Every row comes from one small tree of marks. Brackets hold a mark, then the marks that hang from it, in the order of their numbers. Every link used is in the known rows. Which tree was each row made from?
(in the rows, 128 means zero)
Known rows:
[j684 [j631 [j548 j650]] [j760 j374]]: [164 102 150  63 138 105  70 143 184 139 106 168 111 126  79 117 145 137
 172 121 140  97 149 157  96 147 115  72 158 133 116 142 127 120 184 149
  74 120 131 103 110 127 120 124 117 130 144  63  87 121 103 189 108 193
 159 140 131 159 131 115 112  33  98 182 102  74]
[j567 [j631 j684]]: [120 154 152 172  96 129 166  93 121 108 111 123 140 137  95 130 113 139
 118 135 125 137 136 131 127 162 123 157  98 131 105 128 128 116  83 156
  97 131 142 151 112 134 136  97 118 147 154 175 155 158 137  92 133 119
 158 104 105 111 142 177 137 172 142 114 117 135]
[j650 j374 [j567 j631]]: [128  76 110 111 127  78 165 105 115 136 144 120 123 160 140 113  82 124
 148 132  86 134 127 123 151  95 128 209 178 173 132 157 134  98  71 100
 147  95 180 168 123 126 121 156 118  81 185 179 102 165 138 107 158  89
 163 129 138  79  91 176  84 181 197 131 113 124]
[j791 j26 j533]: [157 142 158 133 139 190 149 115 137 119 112 129  97 138 144 113  56 125
 138 121 176 126 121 132  84 133 140 168 139  93 144 139 109 143 146 120
 156 106  83  92 134 138 165 169 119 185  81 158 121 141 153 145 125 152
 147 102 181 162 130 133 183 112 120 150  96 142]
[j650 j374 j567]: [128  99 129  86 127  91 127 140 118 138 147 121 122 135 151 117 100 129
 163 154 101 135 108 118 133  86 135 162 168 143 170 172 141 130  99 102
 156 142 177 134 122 134 140 179 127  88 153 145 131 126 126 125 156 101
 166 151 137 101  84 178  72 190 172 131 111 126]
[j548 j650]: [135 129 172 100 150 122 134 100 153 108 109 150 115  97  69 128 122 128
 175 102 146 128 100 160  83 135 168  61 128 124 124 169 113 142 149 141
 114 147 145 102 107 150 151 130 149 171 133 159 100 103 136 122 151  90
 184 114 120  99 130 153 115  92 112 136  82 119]
[j684 j760]: [142 139 136 107 108 118 102 135 123 119 151 138 116 121  93  90 107 117
 143 143 142 124 106 141 104 136 144 105 130 100 151 146  99 133 121 145
  83 161 151 104 120 151 123 131 143 129 126 107 101 160 124 181 160 162
 154  87 128 167 150 131  98 109 132 144 113 122]
[j567 [j631 j374 [j548 j650] j684]]: [ 92 171 129 126 138 108 193  98 139 108 111 130 181 107 116 144 180 158
 111 112 151 136 136 143 174 181 121  99 100 144 105 114 149  87  91 137
 116 107 153 174 130 118 134  75 139 142 113 176 141 130 161  89 142  92
 112 147  77 110 135 145 146 146 103 135 146 132]
[j548 [j650 [j567 j631]]]: [146 113 146 136 150 108 162  98 136 131 106 145 149 139  88 133 124 134
 188 121 124 113 139 138 119 127 159 115 140 160 114 131 137  80 119 134
 119  96 166 159 117 136 147 142 124 116 154 180  64 101 158 116 147  96
 192 112 114  70 106 174 106 128 115 145 103 107]
[j684 [j631 j374 [j548 [j650 j567]]] j760]: [155 128 115  61 140 115 103 154 130 158 159 142 177 125 137 122 158 138
 136 135 106 108 124 164 190 147 144  78 142 111 144 110 147  80 136 126
 127 102 125 181 114 131 114 177 105  82 102  56  66 107 161 140 132 131
 112 157 121 118 129 109  77  82 103 160 154 112]
[j26 [j631 j548] [j791 j533]]: [115 148 102 110 189 147 152 120 103 133 127  93  80 140 149 103 154  95
 132  85 125 107 164 136  91 138 109 173 179 146  97 109  96 159 192 126
 160 120 127  90 189 152 134 132 129 130 123  91 167 102 113 130 134 108
 130  85 149 163 115  73 134 167 127 109 109 119]
[j791 j26]: [148 151 174 139 141 152 144 106 121 102  94 139 109 134 120 126  55 120
 124 141 140 129 112 134 100 162 145 136 143  83 143 132 105 144 108 113
 148 109 102 100 142 149 159 139 145 156 104 162 117 146 117 126 150 100
 161 105 143 157 172 151 143 133 151 135 101 135]
[j548 [j650 j684]]: [148 112 152  99 133 158 108 110 128 128 123 139 115 122  86 123 120 143
 189 116 115 139  80 130 100 102 176  70 109 121 121 171 120 115 157 107
  83 141 171 112 105 142 131 114 162 201 151 122 130 113 131 110 134  96
 160  95 131  92 139 153 112  71 123 147  92 141]
[j631 j374 [j548 j650] [j684 j760]]: [100 148 125 121 101 120 115 148 153 127 149 127 171  97 135 126 190 145
 127 139 158 141  91 134 149 152 137  48  92 104 118 112 140 101 132 165
 111 134 126 152 118 110 119 118 132 125 121 115 134 112 131 145 116 144
 104 161  99 130 134 109 122 106  81 153 149 127]
[j650 j567 [j684 j631]]: [197 101 145 126 103 148 108 131  70 160 165 132 142 172 139 129 110 127
 146 154  64 111 115 115 171  99 152 139 121 116 147 145 124 112  97 112
 121 125 145 150 109 157 121 173 119 134 147  62 108 135 144  99 130 128
 164  98 162 122 127 167  61 128 151 121 109 161]
[j533 [j631 [j684 j760]]]: [132 126 133 160  78 129  87 126 130 110 116 132 132  75  80 149 128 113
  84 150 130 138 129 119  99 147 134 114  89 134 125 112 117 155 114 170
 100 185 109 116 105 119 110  96 112 133 135 124 138 164 100 160 114 165
 127 116 118 129 150 126 147 104 148 128 148 124]
[j631 [j548 [j650 j374]] j684]: [101 115 129  98 135  99 116 110 179 123 143 120 141 107 127 150 147 144
 161 115 135 163  98 112 105 131 121 100 149 142 106 160 163 141 160 148
 153 135 164 127 107 108 132 114 126 134 133 146 171  70  95 122 131 114
 142 191 120  76  98 150 120 167 142 156 110 125]
[j567 [j631 j374 j548 j684]]: [ 97 166 120 151 112  96 194 101 111 100 125 108 163 106 144 137 160 158
  98 134 148 133 146 144 193 168 115 163 114 137 115 109 163  98  66 144
 118 102 155 198 141 132 133  88 152 123 108 158 150 146 129  77 146 100
  97 127  98 138 143 146 135 192 112 109 147 138]
[j791 [j533 [j631 j684]]]: [129 132 157 160 108 166 120 114 138 110 123 128 122  88 119 167 122 113
 103 125 161 126 135 127  73 113 147 143  71 152 116 135 125 169 148 161
 134 175  89 130 104 119 146 118 109 156 126 149 137 118 153 123 105 166
 114 136 137 140 120 143 188 123 113  86 143 154]
[j791 [j26 [j631 j374 [j684 j760]]] j533]: [105 155  95 208 100 189 137 175 177 138 161 115 133 192 197 129 116 101
  23 139 122 148 127 122 149 144  92 144  79  90 142  52  31 125 148 145
 177 124  13 104 177 122 133 135  60 119  68 156 117 168 172 157  84 168
  91  93 125 157 115  65 179 135 111 124 154 159]
[j791 j26 [j533 [j631 j548 [j684 j760]]]]: [142 122 119 180 119 183 105 138 153 123 106 131 126 103 154 132 104 121
 100 138 199 124 152  88  85 149 110 162 117 121 121  88 144 156 165 136
 147 101  60  93 128  89 126 140 108 152  82 103 130 125 101 172  97 226
  94 141 180 181 130 105 188 104 129 152 175 120]
[j650 j374 [j567 j631] j684]: [128  62 103 123 118  82 141 120  91 160 164 110 127 192 141 108  93 127
 169 147  63 143 109  92 181  47 120 208 173 168 136 163 137  80  84  65
 109  77 205 159 131 110 110 152 132 114 188 148 132 186 137  93 138  95
 145  98 166  81  86 180  70 176 183 146 108 144]
[j650 j567 j684]: [172 103 138 121  99 127 102 139  78 155 149 121 127 156 147 107 100 129
 167 164  93 127 105  97 142  53 161 149 121 127 134 157 131 114 100 103
 130 126 180 151 124 135 132 181 157 142 156 124 124 141 122  94 139 106
 145 107 155 120 117 162  74 157 139  97 106 151]
[j533 [j631 j374 [j548 [j650 j684]]]]: [ 94 130 125  84 171 129 141 105 117 113 105 150 126  93  99 155 150 143
 157 104 125 131 133 141 163 104 145  71 100 143 125 140 171 131 128  90
 100 137 139 129 126 122 109  84 191 158 112 120 120 121 127 100 129  89
  81 153 110 127 158 113 158  50 122 126 167 139]

Which tree is each row?
[118 119 126 119 192 148 146 126  75 110  87 118  85  72 121 135 128 119
 154  96 164  99 170 126  82 137 130 164 161 165 108 131 172 172 168 104
 136 133 116 100 144 134 123 118 145 135 115  98 164  94 139 133 130 133
 104 118 162 161 154  98 163 117 131  92 126 112] : [j26 [j791 [j533 [j631 j548]]]]
[ 93 185 117 187 128 112 157 139 104 118 129  86 124 156 158 153 177 109
  39 122  53 135 132 149 167 180 110 121 104 121 123  82  65 147 109 157
 170 172  92 122 181 156 117  57 104  71 146 167 188 135 145  88 118  63
 112  85  60 113 140  84 123 184 124  39 124 147] : [j26 [j631 j374 j684] j791]
[160  63  93  90  89 134  60 161  99 173 202 141 126 196 155 106  90 111
 142 169  47 133  81 101 171  69 127 161 180 124 149 142 100  91 111 114
  98 134 161 134 123 126  85 194  85  88 179  43 118 168 142 151 115 185
 132 100 186  93  93 150  36 108 181 156 132 158] : [j650 j374 j567 [j684 j631 j760]]
[ 99 119  86 184 125 150 102 165 116 153 147  95 105 140 162 102 180  94
  92 111 119 119 139 101  94 152  90 143 151 139  95  58  70 142 218 171
 158 127 107  84 182 111 101 134  93  98 124  84 191 117 106 163 113 177
 118  89 143 142  94  50 117 157 125 113 128 119] : [j26 [j631 j548 [j684 j760]] [j791 j533]]
[149  71 113 104 142 121  44 134 156 131  86 172  99 100  71 114 141 121
 199 113 152 117 140 113  85  84 110  74 120 171 109 150 163 130 192  71
  53 129 159  94 105  96 102 105 170 165 151 101 113 145  64 198 109 164
 131 129 131 146 127  87 153   4 118 165 116  75] : [j533 [j631 [j548 [j650 [j684 [j760 j374]]]]]]
[122  88 111 121 141  96 117 117 143 126 115 119 151 100 142 170 161 142
 160 134 113 155 121  90 115 101 113 129 148 186 120 143 202 136 136 110
 174 135 163 150 100  87 110 134 121  71 153 143 143  47  97 120 120 104
 121 241 114  51  86 146 124 160 154 127 153 103] : [j533 [j631 [j548 [j650 j374 j567]] j684]]
[ 91  91 118  92  95 121  83 142 177 135 158 117 146 129 130 121 168 146
 138 112 146 162  87 102 101 122 117  79 142 138 111 154 133 111 160 150
 114 136 167 115 115  91 111 131 114 125 135 134 153 104  89 172 129 157
 125 176 139  95  93 128 105 131 128 180 124  91] : [j631 [j548 [j650 j374]] [j684 j760]]
[101 149 115 111 163  84 211  96  93 101 131 125 134 116  99 110 126 146
 145 112 163 123 155 160 190 158 128 162 140 128 138 117 152  93  45 103
 110 106 166 172 139 149 130 101 171 145 106 156 109 174 143  97 173  81
  97 125  96 174 153 140 129 150 136 148 144 148] : [j567 [j631 j374 j548]]
[155 117 147 108 183 109 132 106 122 122  94 144 138  79  86 146 148 134
 181 106 146 111 151 122 105  93 151  98 149 157 120 157 193 142 127  97
 141 109 166 137 104 133 121 153 163 122 117 113  89  61  96 130 145  94
 138 189 124 112 139 134 128 115 134 129 141  94] : [j533 [j631 [j548 [j650 j567]]]]
[143 104 129 162  57 107  61 160 155 125 123 140 123 112 114 106 121 113
 119 151 134 143 119 121 100 120  99 115  85 116 119 134 101 126 143 153
  90 165 130 119 115  98 132 113 110 126 167 157 130 163 107 178 111 187
 153 112 112 154 118 117 130 116 131 111 107 101] : [j631 [j684 [j760 j374]]]
[119 181 120 152 162 165 179 140 149 117 135 125 103 184 173 134  97 107
  60 120 133 120 143 154 130 133 122 156 110  91 160  98  54 147 139 105
 197 123  42 103 169 162 164 145 103 128  77 178 124 173 172 116 108  99
 107  90 128 156 129  83 185 121 114 107 140 161] : [j791 [j26 [j631 j374]] j533]
[134 142 126 156  96 112 102 140 112 113 118 135 142  79  94 128 142 135
 113 131 166 134 144 108  95 144 120 119 120 138 122 112 169 153 130 152
 101 144 145 124 109 104 105 110 153 129 120  98 144 129  79 165 133 177
 102 159 130 165 149 112 134 102 150 123 153 113] : [j533 [j631 j548 [j684 j760]]]
[112 176 115 211 112 170 162 140 166 128 142 112 131 204 201 150 113 105
  32 127 104 139 135 121 142 149 115 154  74  84 141  73  56 158 130 141
 202 130  34 117 178 133 158 125  80 132  79 190 132 149 156 104  85 135
 109  92 111 144 118  92 213 163  87  87 146 166] : [j791 [j26 [j631 j374 j684]] j533]
[115 166 125 189 119 128 123 133 104 115 115  93 112 143 119 147 153 103
  70 134  72 132 150 121 115 178 106 118 124 138 105 108  65 158 149 171
 154 162 123  91 192 159 132  81 114  91 146 144 206 116 123 120 133 100
 167  78  82 106 118  99 118 189 127  57  86 125] : [j26 [j631 j684] j791]
[ 99 187 123 117  99 100 153 130 110 110 134 108 157  80 154 139 145 156
  91 139 159 138 129 142 170 156 127 112 102 106 139 118 168 130  77 154
 142 144 137 182 121 129 141 116 146 139 100 152 162 133 107  93 151 104
 102 159  96 162 147 133 134 182 127  86 160 150] : [j631 j374 j548 j684]
[149  78  99 131 101  93  54 167 173 154 109 134 175 115 147 114 176 136
 171 146 156 130 141  99 100 102 103  83 116 144 102 118 165 107 184 133
 118 106 163 139  99  70 138 152 114  94 139 117 108  81  74 175 105 168
 158 180 117  99  60  98  93 140  96 124 117  63] : [j631 [j548 [j650 j567]] [j684 [j760 j374]]]
[165  89 126 116  96 128 109 131  90 173 199 127 126 188 154 135  91 126
 142 168  38 142  89  95 167  65 133 174 158 138 167 169 114 107  98 105
 135 122 155 151 122 132 115 175  94 108 178  80 133 154 143  93 119 123
 150 123 183  81  96 172  54 138 180 134 120 171] : [j650 j374 j567 [j684 j631]]
[149 128 162  74 178 141 125  94 136 115 107 152 114 105  65 147 140 145
 184 102 144 102 127 166 115 170 152  78 169 112 126 148 150 134 148 149
 111 132 132 140 109 167 125 126 143 163 106  89 113  87 128 114 141 137
 165 157 130 140 137 149 102  92 113 168 109 119] : [j684 [j631 [j548 j650]]]
[100 136 134 131 175 145 160 130  85 106 108 121 103  74 154 153 128 105
  68 123 132 112 142 151 136 134 128 145  84 138 125 116 122 151 140 121
 147 175  74  96 157 144 137 100 122 122 120 145 133 138 205 120 123 106
  81  94 116 127 159 103 200  94 107  47 143 140] : [j26 [j791 [j533 [j631 j374]]]]
[115 166 132 126 184 159 185 114 128 103  89 139 108 110 166 143  86 120
 107 110 197 123 168 145 140 129 118 175 122 118 163 106 169 149 111  87
 165 106  49 108 135 125 147 137 155 158  49 142 104 144 130 124 120 134
  51 165 146 200 166 103 230  98 134 136 171 150] : [j791 j26 [j533 [j631 j374 j548]]]
[132 165 118  70 124 121 127 146 118 138 165 139 142 111 128 119 145 134
  95 143 133 108 137 164 185 167 133 120 132  74 160 114 122 103  89 150
  88 129 120 149 128 145 110 132 119 119  99  57  95 170 145 133 154 147
  88 118 138 192 165 115 100 103 118 151 163 142] : [j684 [j631 j374 j548] j760]
